Each row was made from one small tree. Brackets hold a mark, then the marks that hang from it, in the order of their numbers. Every link used is in the known rows. Write each row's tree.
Known rows:
[Q_600 [Q_164 [Q_930 Q_561 [Q_676 Q_72]]]]: [ 40  -1   8 -12 -19  13 -12 -13  23 -19 -19 -11  16  26 -11 -30  20 -54
 -18]
[Q_72 Q_676 Q_738 [Q_768 [Q_600 Q_164]]]: [  0  53   3  33  29   3  16  16 -20  28  33  34  -8 -29  13  34 -20  30
  26]
[Q_72 Q_676 Q_738 [Q_768 Q_600]]: [ -7  36 -22  21  27   4  25   6 -27  14  20  32  -4 -45  20  40 -31  34
  10]
[Q_72 Q_676]: [ -5 -29 -41  -7   2  -4   2 -31 -25 -24  -2  -5  15 -54   5 -11 -38 -25
  13]
[Q_676 [Q_72 Q_768] [Q_930 Q_561]]: [-22 -30  32  -1  -4 -14   0 -28  -8   3   6  -9  -9   0  -8  -4 -10  -9
 -21]
[Q_768 [Q_72 [Q_676 Q_930] Q_738] Q_600]: [  6 -19 -35   4  -5   0   7  25 -11   5 -12  21   0 -13  11  30 -12   7
  32]
[Q_676 [Q_72 Q_738] [Q_930 Q_164 Q_561]]: [ -1 -27   1  -3   4 -37 -38  -6  -3   1   0  -7 -12  29 -22 -36   9 -11
  -9]
[Q_561 [Q_930 Q_164 [Q_676 [Q_72 Q_738 Q_768]]]]: [-29   0   3 -29  -6 -13 -24  16  -8 -23  27 -12 -22  47  -9  -9  -1  40
   0]
[Q_561 [Q_930 Q_164 [Q_676 [Q_72 Q_738 [Q_768 Q_600]]]]]: [-34   6  -7 -25  -4   8 -24  33   6   2  17  -5 -18  48 -17   8  15  45
   1]
[Q_738 [Q_72 [Q_676 [Q_930 Q_164 Q_561]] [Q_768 Q_600]]]: [-34  -4 -22   2   2 -17  -5  18  54  -2  -4 -15  12  19  12  20 -12  -5
  17]
[Q_930 Q_561 [Q_676 Q_72]]: [ 17 -32  -5   2 -10  18   0 -39   6 -17 -28 -30  35 -14  -2 -44 -10 -30
 -36]
[Q_164 [Q_930 Q_561 [Q_676 [Q_72 Q_738 [Q_768 Q_600]]]]]: [ 27  48   3   8   2  24  18  14  13   5 -11  20   2  17  12  25  17   9
 -38]
[Q_768 Q_72 Q_600]: [  6 -46 -42 -25 -22  30  28  -3 -12   0 -49   3  18 -57   0  -7  18 -11
  14]
[Q_202 [Q_72 Q_676 Q_768]]: [  5  17  10 -12  13   4  25 -20 -37 -29  22 -14 -10 -62  31  12 -33  11
  24]
[Q_676 [Q_72 Q_738] [Q_930 Q_561]]: [ 11 -26   9   6   6 -29 -19 -26 -23  10  -7   5  -7  -5 -17 -23 -11  -6
 -18]
[Q_72 [Q_768 Q_600]]: [-21 -11 -19  -6   0  16  27 -18 -21  15  -7  14  -1 -54  -8  19  -1   4
   0]
[Q_202 [Q_72 Q_676 Q_738 [Q_768 [Q_600 Q_164]]]]: [ 24  70  27  16  34   7  19  17 -31  19  32  19 -19 -45  23  29  -9  40
  41]
[Q_930 Q_164 Q_561 [Q_676 [Q_72 Q_738 [Q_768 Q_600]]]]: [  0  34   6  23  13  18   2  19  23  11  -1  -7  12  29   8  -7  15  23
 -32]
[Q_930 Q_164 Q_561 [Q_676 [Q_72 [Q_768 Q_600]]]]: [-17   3   3   7  -4  32   2   7  37   1 -11 -29  23  29   0 -13  21  -6
 -31]
[Q_768 [Q_600 Q_164]]: [  2 -22 -20  -8  -4  14  -4 -17 -12  26 -16  10   7 -46 -31 -14  16 -26
  20]
[Q_561 [Q_930 Q_164 [Q_676 [Q_72 Q_768]]]]: [-44 -30   0 -46 -22   0 -26   4   8 -32  16 -34 -13  45 -16 -14   4  12
  -1]
[Q_768 [Q_72 [Q_676 [Q_930 Q_561]] Q_738] [Q_600 Q_164]]: [ 29  12   5  36   2  -2   6  27  24  23 -10  15  12   5   9   3 -12 -16
  25]

Which tree is each row?
[-22  34  -4  37  20 -21  -5  22  27  12  25  11  -6  23   1  22 -23  -2
   2] | [Q_72 [Q_676 [Q_930 Q_164 Q_561]] Q_738 [Q_768 Q_600]]
[ 18  26  24  28  11   5  21 -20 -12  -2   4  -2  11  -8  21  -9 -20  25
 -41] | [Q_930 Q_561 [Q_676 [Q_72 Q_738 Q_768]]]
[ 31 -17 -15 -21 -21  14  -4 -22  16 -34 -32 -16  20  10  -2 -25   9 -49
 -35] | [Q_164 [Q_930 Q_561 [Q_676 Q_72]]]
[ 15  -4 -10  14  -2  -2  -1  33  -4  18   2  25  -5   2   2  24   1   3
  47] | [Q_768 [Q_72 [Q_676 Q_930] Q_738] [Q_600 Q_164]]
[ 21   0 -11  10   2  -5 -18  -7   9 -16 -13 -21  20  19  -1 -48   5  -6
 -29] | [Q_930 Q_164 Q_561 [Q_676 [Q_72 Q_738]]]
[-17 -14  22  -8   7 -28  -4 -12 -51  10  25  21 -35  -4  -8  23  -5  40
   2] | [Q_676 [Q_72 Q_738 Q_768] Q_930]
[-49 -44  10 -32 -11 -21 -25  -3 -17 -10  22 -12 -29  31 -19   3  21   2
  10] | [Q_676 [Q_72 Q_768] [Q_930 Q_164]]
[ 69  37 -11  13 -20  25  24  28  37   1 -39  21  21  10   7  -5  27 -29
  -4] | [Q_768 [Q_72 Q_738] [Q_600 [Q_164 [Q_930 Q_561 Q_676]]]]
[-14  10  11  19   6 -11   6   9  43  23   3   0  10   2   8  29 -19  -4
  26] | [Q_738 [Q_72 [Q_676 [Q_930 Q_561]] [Q_768 [Q_600 Q_164]]]]
[-36 -29  22 -10  -6 -21 -18  -9   9  -6  12 -21 -13  33 -14 -15   8 -16
 -14] | [Q_676 [Q_72 Q_768] [Q_930 Q_164 Q_561]]
[ -2  24  49  28  16  -9  -6   9  -2  52  17  22 -20  19 -16  14  14  17
  -5] | [Q_676 [Q_72 Q_738 [Q_768 [Q_600 Q_164]]] [Q_930 Q_561]]
[ 40  58  38  14   3  -1  10   7   4  -6  13  16  -6  32  12   4  10   2
 -25] | [Q_600 [Q_164 [Q_930 Q_561 [Q_676 [Q_72 Q_738 Q_768]]]]]
[ -5 -41 -23  -2 -21 -15  -7   7  35 -36 -15 -28  18  20  11 -26 -17 -50
  15] | [Q_768 [Q_72 [Q_676 [Q_930 Q_164 Q_561]]]]
[-11  -1  -7 -16   0   4  20  -2  -2  26 -14  13   1 -43  -1  20  16  26
  30] | [Q_738 [Q_72 [Q_768 [Q_600 Q_164]]]]
[ 15  54   5   7  33   8  28   9 -36   4  20  14 -18 -61  30  35 -18  44
  25] | [Q_202 [Q_72 Q_676 Q_738 [Q_768 Q_600]]]
[-11 -19   8 -11 -10  19  14 -24 -24 -17   5 -15   7 -10   8   3  -3  14
 -17] | [Q_930 [Q_676 [Q_72 Q_768]]]
[ 27 -16  -5 -35 -25  13 -18  -5  -5 -22  -9  -3   0  22 -17 -11  33 -35
   5] | [Q_600 [Q_164 [Q_930 [Q_676 Q_72]]]]
[-19 -57  -1 -20 -12 -24 -39 -17  13 -10 -13 -27   0  28 -29 -43  14 -40
 -10] | [Q_676 Q_72 [Q_930 Q_164 Q_561]]
